Each row was made from one small tree. The marks that hang from a mark follow it in brackets, in alphabetical order. Every link used is in the known rows. Write each row's tree.
Known rows
mafu[terobe zuvumo[daro rafomuv]]: [ -1.2 -10.2 -23.8  -2.3  -2.7 -16.1  36.6 -14.6  22.5  19.5 -20.7 -44.2
  51.8  14.2 -28.4   2.2  -1.2  -3.1  -0.5  35.6   1.1  39.1 -27.8]
rafomuv[zuvumo[pazig zumu]]: [  0.5   6.5   9.7  17.7  -9.4 -15.6  -9.9  19.5   8.5 -29.7   8.0  33.1
  -1.9  -2.1  -4.7  20.9  15.0 -14.6  24.5  -9.9 -29.2 -22.9  33.1]
daro[vugo zuvumo[pazig rafomuv zumu]]: [  1.9  35.9  22.8  -4.9   9.9  25.2  21.0  -1.2  -3.0  -4.6 -32.7 -22.6
  -9.9 -50.4  24.0  30.4  14.9 -31.7 -31.1 -21.7 -12.5 -27.0  40.4]
mafu[terobe]: [ 14.3 -29.7 -22.7 -27.4  30.1 -43.2 -14.2  -1.8   5.0  -0.4   1.8 -27.5
  19.9  27.5  12.9 -59.2   7.1  30.1 -23.5  52.8   3.2 -14.4   2.1]
mafu[terobe zuvumo]: [ -9.6 -34.8 -16.8 -40.9  21.5 -52.7  -0.3   1.6   5.2  19.1  -8.5 -51.5
  47.0  35.9  -4.5 -40.8  17.8  23.6 -22.7  50.4  -3.3   6.1 -19.5]
daro[vugo zuvumo]: [-13.9  21.1  20.0 -43.5  52.8  -4.6 -35.2  26.4 -24.7  31.7 -37.2 -46.4
  -8.3   1.3  31.3 -39.8  25.1  32.0 -68.8   8.8   4.4 -33.1  22.4]
zuvumo[pazig]: [ 22.5  -7.4  -5.6   6.0   6.8 -12.6 -12.0  11.7  -4.9  -5.3   6.0   2.7
  -7.3  17.8  16.9 -10.6  -7.2   8.8  -3.0  18.0  -0.8 -12.1   5.2]
damubo[zumu[zuvumo[daro[vugo]]]]: [-17.7 -28.7 -31.4 -37.9  -3.9  -7.0 -34.1  -4.3  -1.2  26.1   7.5 -14.0
   2.6   5.3  16.2 -30.7   7.7  28.2 -26.2 -14.3  30.0  14.3 -36.2]
zumu[zuvumo[daro[vugo] pazig rafomuv]]: [  9.7 -10.7 -23.3  28.0  -8.9  33.7   7.7 -24.0   3.2  -5.5  -9.1   6.3
  13.1 -27.8  22.2  30.3  -0.9  -5.7  -7.2 -37.8  24.9  16.4 -11.7]
damubo[zumu]: [ -6.3  -8.9 -24.2 -40.7   1.3 -43.9 -36.1   7.3 -14.5  14.4  19.4 -18.4
 -20.7  40.0  -7.0 -49.5 -12.7  14.4  -2.1  32.8  13.4  -4.9 -13.9]
rafomuv[zuvumo[zumu]]: [-19.3  14.0  15.9  -4.0   3.5 -34.8 -30.6  22.4  -3.5 -22.7  14.3  19.4
  -2.7  22.9 -22.6  -9.3  20.8  -4.4  18.0   5.0 -26.7 -34.9  31.5]
rafomuv[zuvumo]: [-16.8   6.6  -3.6  -2.9  22.7 -35.7 -46.7  22.9 -19.4  -3.4   2.9  10.3
  -1.4  40.4 -14.4 -33.9  13.5  18.5   9.4   8.3  -5.8 -27.1  18.2]
zumu[zuvumo]: [-15.2 -32.1 -10.1 -15.3  16.0 -43.2 -33.1 -10.8  -8.6 -17.6  34.4   0.8
   4.1  38.5  19.5 -51.8   6.9  37.7   2.5  -1.2  14.2 -14.3  -7.2]
pazig[zuvumo[daro rafomuv zumu]]: [ -6.9  14.2  34.1   6.9  -9.5  27.5  31.2 -12.1  -8.7  -3.3   8.9  24.5
 -20.2 -14.0 -31.2  10.1 -14.5 -15.8  28.7   1.1  -7.8   1.5  -1.5]
damubo[zumu[zuvumo]]: [-24.1 -41.7 -37.1 -41.8  -4.2 -53.6 -35.4 -17.9  -7.7  -2.4  42.4  -5.8
 -10.0  36.5  11.3 -61.1  -2.1  31.6  13.7  -2.6  22.0   2.0 -22.5]
daro[vugo zuvumo[pazig rafomuv]]: [  3.8  29.0   3.1  -4.4  29.2  24.2   4.0  -1.1 -21.9  13.7 -42.3 -33.8
 -10.0 -29.4  30.2   7.7   7.0  -8.8 -39.4 -17.2   7.6 -18.8  27.4]
zuvumo[daro rafomuv zumu]: [ 15.4  28.1  14.1  29.6 -19.4   3.4  19.3  -1.9  16.6 -16.3  14.0   3.0
  -2.1  -4.9 -34.3  29.9 -12.0 -32.8  18.2  13.6 -10.5   6.9   7.3]
pazig[zuvumo[zumu]]: [-16.6  -7.0  39.3 -33.0  10.6  -8.1  -9.1   5.7 -27.6  -3.8  19.4  19.7
 -22.7  10.6  -3.6 -34.0   5.3  13.8   9.6  17.1 -12.9 -35.6   4.8]
pazig[zuvumo]: [-17.9 -16.9  20.2 -33.2  30.6  -7.3 -23.3   6.0 -42.5  14.0   7.3  11.4
 -21.3  29.4   3.3 -57.4  -2.4  37.0   0.6  19.2   6.8 -25.0  -6.2]
zuvumo[daro[vugo] pazig rafomuv zumu]: [ 26.2  29.3   9.6  30.0 -19.2  44.9  24.5   0.9  12.1  -7.6 -16.7   2.8
   2.2 -44.4  -3.5  63.9   0.2 -48.0 -11.3  -6.0  -4.9   1.3  12.4]
daro[zuvumo]: [ -8.3  12.5  19.5 -27.2  39.6 -25.1 -16.9  21.5  -7.4  17.0 -10.7 -33.8
 -14.0  20.7  18.2 -46.2   8.4  35.0 -33.3  13.4  -6.8 -20.0  22.2]

Write each row's tree
[-11.9  18.8  34.4  -9.0   2.9  47.7  13.6  -5.1 -27.8  11.5 -18.4   9.8
 -12.0 -31.0 -17.5  16.0   3.7 -19.6  -6.3  -4.8   2.0 -12.2  -0.8]	pazig[zuvumo[daro[vugo] rafomuv zumu]]
[-12.1 -17.3 -30.2 -25.9  12.4 -42.8  19.2 -24.0  -3.8   7.7 -12.1 -50.4
  47.1  25.5 -19.3 -23.5   7.3  -4.7   1.3  39.2   3.9  11.3 -16.9]	mafu[terobe zuvumo[rafomuv]]
[  7.9  29.3  20.7  12.1  -4.1   5.0  39.3  -4.3  12.2 -20.5  -7.3 -12.5
 -14.7 -30.7  11.0  28.2  -2.1 -25.2   3.7 -15.3 -23.8 -11.0  39.8]	daro[zuvumo[pazig rafomuv zumu]]
[-12.5  -3.4  27.9 -30.1  31.0  40.0 -20.8  17.1 -33.0  41.9 -27.2   1.5
 -12.1  -4.2   4.9 -28.3   7.6  31.5 -35.2   9.8  14.9 -10.9 -16.8]	pazig[zuvumo[daro[vugo]]]
[  6.0  22.2  16.6  19.2  -8.3  30.6  -8.7  33.5  14.0  -2.7 -27.3  26.6
   8.5 -30.9   0.1  52.9  24.0 -20.2 -13.2 -21.1 -24.4 -11.1  24.5]	rafomuv[zuvumo[daro[vugo] pazig zumu]]
[ 26.6  20.4  -8.4  28.2   0.3  42.7   6.7  -0.9  -3.0  13.6 -32.1  -8.7
   2.5 -25.6   3.5  38.6  -9.2 -26.2 -19.2  -3.4  15.4  10.4  -2.2]	zuvumo[daro[vugo] pazig rafomuv]
[  9.9  14.9  33.0  -5.1   7.5  -5.7  16.6  20.9  21.6 -12.3  -4.6 -11.1
 -14.2 -20.3  28.7  10.8   9.2   2.7 -18.3  -5.8 -30.7 -21.4  35.5]	daro[zuvumo[pazig zumu]]
[ 35.8   7.1  19.7  29.1 -22.3  13.5  21.8  19.9  36.7 -14.4  10.8  17.1
  -2.7 -15.6   1.1  40.7  -6.1 -13.1   3.2   9.2 -23.8   7.7   4.0]	zuvumo[daro pazig zumu]
[ -8.8  -2.8 -16.3   9.2   7.5  14.3 -12.8 -21.6  -9.2   1.3  -2.9  -9.0
  15.0  -4.8   6.0  -0.9   6.4   2.9 -12.4 -22.5  27.5   6.4 -13.8]	zumu[zuvumo[daro[vugo] rafomuv]]
[ -4.0 -10.3 -16.6  27.8  -7.8  -8.1   5.9 -27.6   9.2 -13.7  22.5   6.8
   9.3  13.3  -6.8  -7.4 -12.7   7.6  22.9 -18.6  19.3  21.7 -14.1]	zumu[zuvumo[daro rafomuv]]
[  4.5 -27.0 -47.2  16.4 -41.6   2.5  22.7 -33.6  20.6  -7.9  25.1  15.0
  -8.1  -7.6   6.3  12.7 -29.4  -6.7  38.5 -33.7  21.7  45.8 -30.8]	damubo[zumu[zuvumo[daro pazig rafomuv]]]
[ 12.6  15.3  15.9  37.5 -21.5   9.8   8.2  28.7  33.9 -19.4   0.1  40.8
   1.7 -11.4 -12.9  46.6   6.4 -13.7  22.8 -17.2 -35.0   4.1  21.9]	rafomuv[zuvumo[daro pazig zumu]]
[ -6.3   5.5  14.7   6.2   7.8  29.2  13.9 -12.5 -25.7  15.6  -4.0  14.6
 -19.6   6.7 -22.6 -13.3 -22.7   8.0  21.4   3.0  10.3  10.0 -15.0]	pazig[zuvumo[daro rafomuv]]
[ -4.1   4.7 -10.1  11.6 -10.6 -13.2  18.4 -10.6 -13.8   2.0  -7.8 -18.3
  18.9  16.5 -13.1  26.2  -9.7 -25.5  20.9   4.7   3.8  16.3 -12.4]	mafu[zuvumo[pazig rafomuv]]
[ 17.3 -17.7 -30.3  17.5 -15.7   3.9  56.7 -18.1  34.3  13.6 -23.9 -31.5
  49.9  -9.7 -10.5  31.5 -11.1 -14.0   6.4  17.0  -3.3  49.3 -27.3]	mafu[terobe zuvumo[daro pazig rafomuv]]
[-12.0  15.8  14.3 -12.1  19.2  47.7  -5.4  -7.4 -44.1  32.0 -29.8   4.2
 -15.3 -12.6  -9.0  -8.8  -4.9   3.4 -13.0  -1.5  22.4  -3.4 -14.7]	pazig[zuvumo[daro[vugo] rafomuv]]
[-10.0 -18.8  -4.2 -10.5  16.6   4.3 -33.0   2.8   0.7   9.6  -0.1  -8.9
  16.3   6.9  23.7 -18.8  16.5  30.2 -34.0 -12.1  20.9  -0.4 -15.2]	zumu[zuvumo[daro[vugo]]]
[ 33.9  22.9  10.0  47.9 -33.4  24.6  40.7  -4.9  29.9 -23.6   7.2  17.2
  -3.0 -24.8 -14.7  58.8 -19.1 -42.6  24.2  -0.6 -16.3  16.2   8.2]	zuvumo[daro pazig rafomuv zumu]
[-13.8   6.7  44.2 -28.1  12.5  39.8  -6.2  17.6 -19.0  21.5 -17.3   9.5
 -11.9 -22.7   0.6  -1.8  15.5   8.3 -28.6   4.7  -6.1 -19.7  -4.7]	pazig[zuvumo[daro[vugo] zumu]]
[-26.2 -24.7 -47.2 -24.2 -16.2 -46.7 -15.5 -39.6 -17.4 -10.1  37.6  -6.7
 -10.2  27.3  -3.3 -42.4 -13.8   0.7  34.0 -11.2  28.8   8.8 -22.5]	damubo[zumu[zuvumo[rafomuv]]]
[ 32.6  15.3 -10.0  46.7 -12.9  20.7  25.6  -4.9  12.6  -3.3  -3.7   9.9
  -4.1  -5.8  -5.4  34.3 -28.8 -18.7  16.8   2.5   3.7  24.1  -4.0]	zuvumo[daro pazig rafomuv]
[ -6.4  -1.8  44.2 -11.1  -0.2  19.1  11.4  11.3  -2.8   7.3  11.9  24.0
 -17.6  -0.2 -13.3  -6.6  -4.2  14.3   8.2  11.4 -17.9  -5.7  -5.1]	pazig[zuvumo[daro zumu]]
[ 26.6  14.1  21.1  13.0 -11.1  33.7   4.6  24.0  20.0   1.8 -14.4   2.9
   4.8 -33.8  13.5  47.1   8.8 -18.9 -33.9   2.9 -10.7  -6.0   8.4]	zuvumo[daro[vugo] pazig zumu]
[  4.7 -41.7 -36.0  -4.2 -29.4  -7.8   5.2 -11.7  28.2   3.8  26.4  14.9
  -3.6   2.7  21.1  -5.4 -19.2  22.7  16.4 -23.6  11.5  38.1 -33.5]	damubo[zumu[zuvumo[daro pazig]]]
[ -6.4  23.9  23.0  19.7  -8.8  -9.6 -13.4  30.2  20.9 -12.1   5.9  25.2
   4.9   8.9 -30.8  15.8  14.0  -3.5  16.7  -1.4 -30.2  -4.1  21.3]	rafomuv[zuvumo[daro zumu]]
[-12.9 -18.3 -42.7  -2.0 -27.6 -18.6   1.9 -30.9   8.4  -0.2  28.9   0.4
  -5.4  16.3 -12.6 -18.3 -21.7   2.5  33.3 -17.3  25.9  38.4 -31.2]	damubo[zumu[zuvumo[daro rafomuv]]]
[  2.7 -25.4 -28.9  24.8  -7.7 -13.9   5.9 -36.1  -5.3 -33.6  24.9  16.9
   3.1   5.6  18.1  -2.2 -10.4  -3.2  29.2 -28.8  16.8   3.7  -2.0]	zumu[zuvumo[pazig rafomuv]]
[-11.8  28.7  24.5   0.6   4.6  12.2 -30.6  34.9   6.4   4.9 -18.3  10.3
  10.3 -10.2 -17.2  22.5  31.0 -11.1 -17.4  -6.6 -18.9 -20.9  22.5]	rafomuv[zuvumo[daro[vugo] zumu]]
[ 11.6   6.7  -3.5  35.9  -3.7  10.2  -6.0  28.9  17.4   0.3 -12.9  30.2
   0.8   6.4  -3.8  22.0  -2.0   8.2  13.4 -12.2 -12.8  14.6   8.7]	rafomuv[zuvumo[daro pazig]]
[ 20.5  15.0   4.2  26.7 -20.6  -4.2  23.8 -12.0   3.3 -35.2  16.0  11.4
  -9.3 -13.5  -5.4  33.0 -10.2 -43.2  25.5   6.2 -10.4 -12.7  20.5]	zuvumo[pazig rafomuv zumu]
[ -7.2 -49.6 -44.8 -22.4 -17.9 -33.9 -15.3 -18.2   2.6  -8.6  35.2  10.4
 -11.5  15.7  30.7 -30.9 -10.0  21.7  18.3 -16.2  17.0  10.9 -23.7]	damubo[zumu[zuvumo[pazig]]]
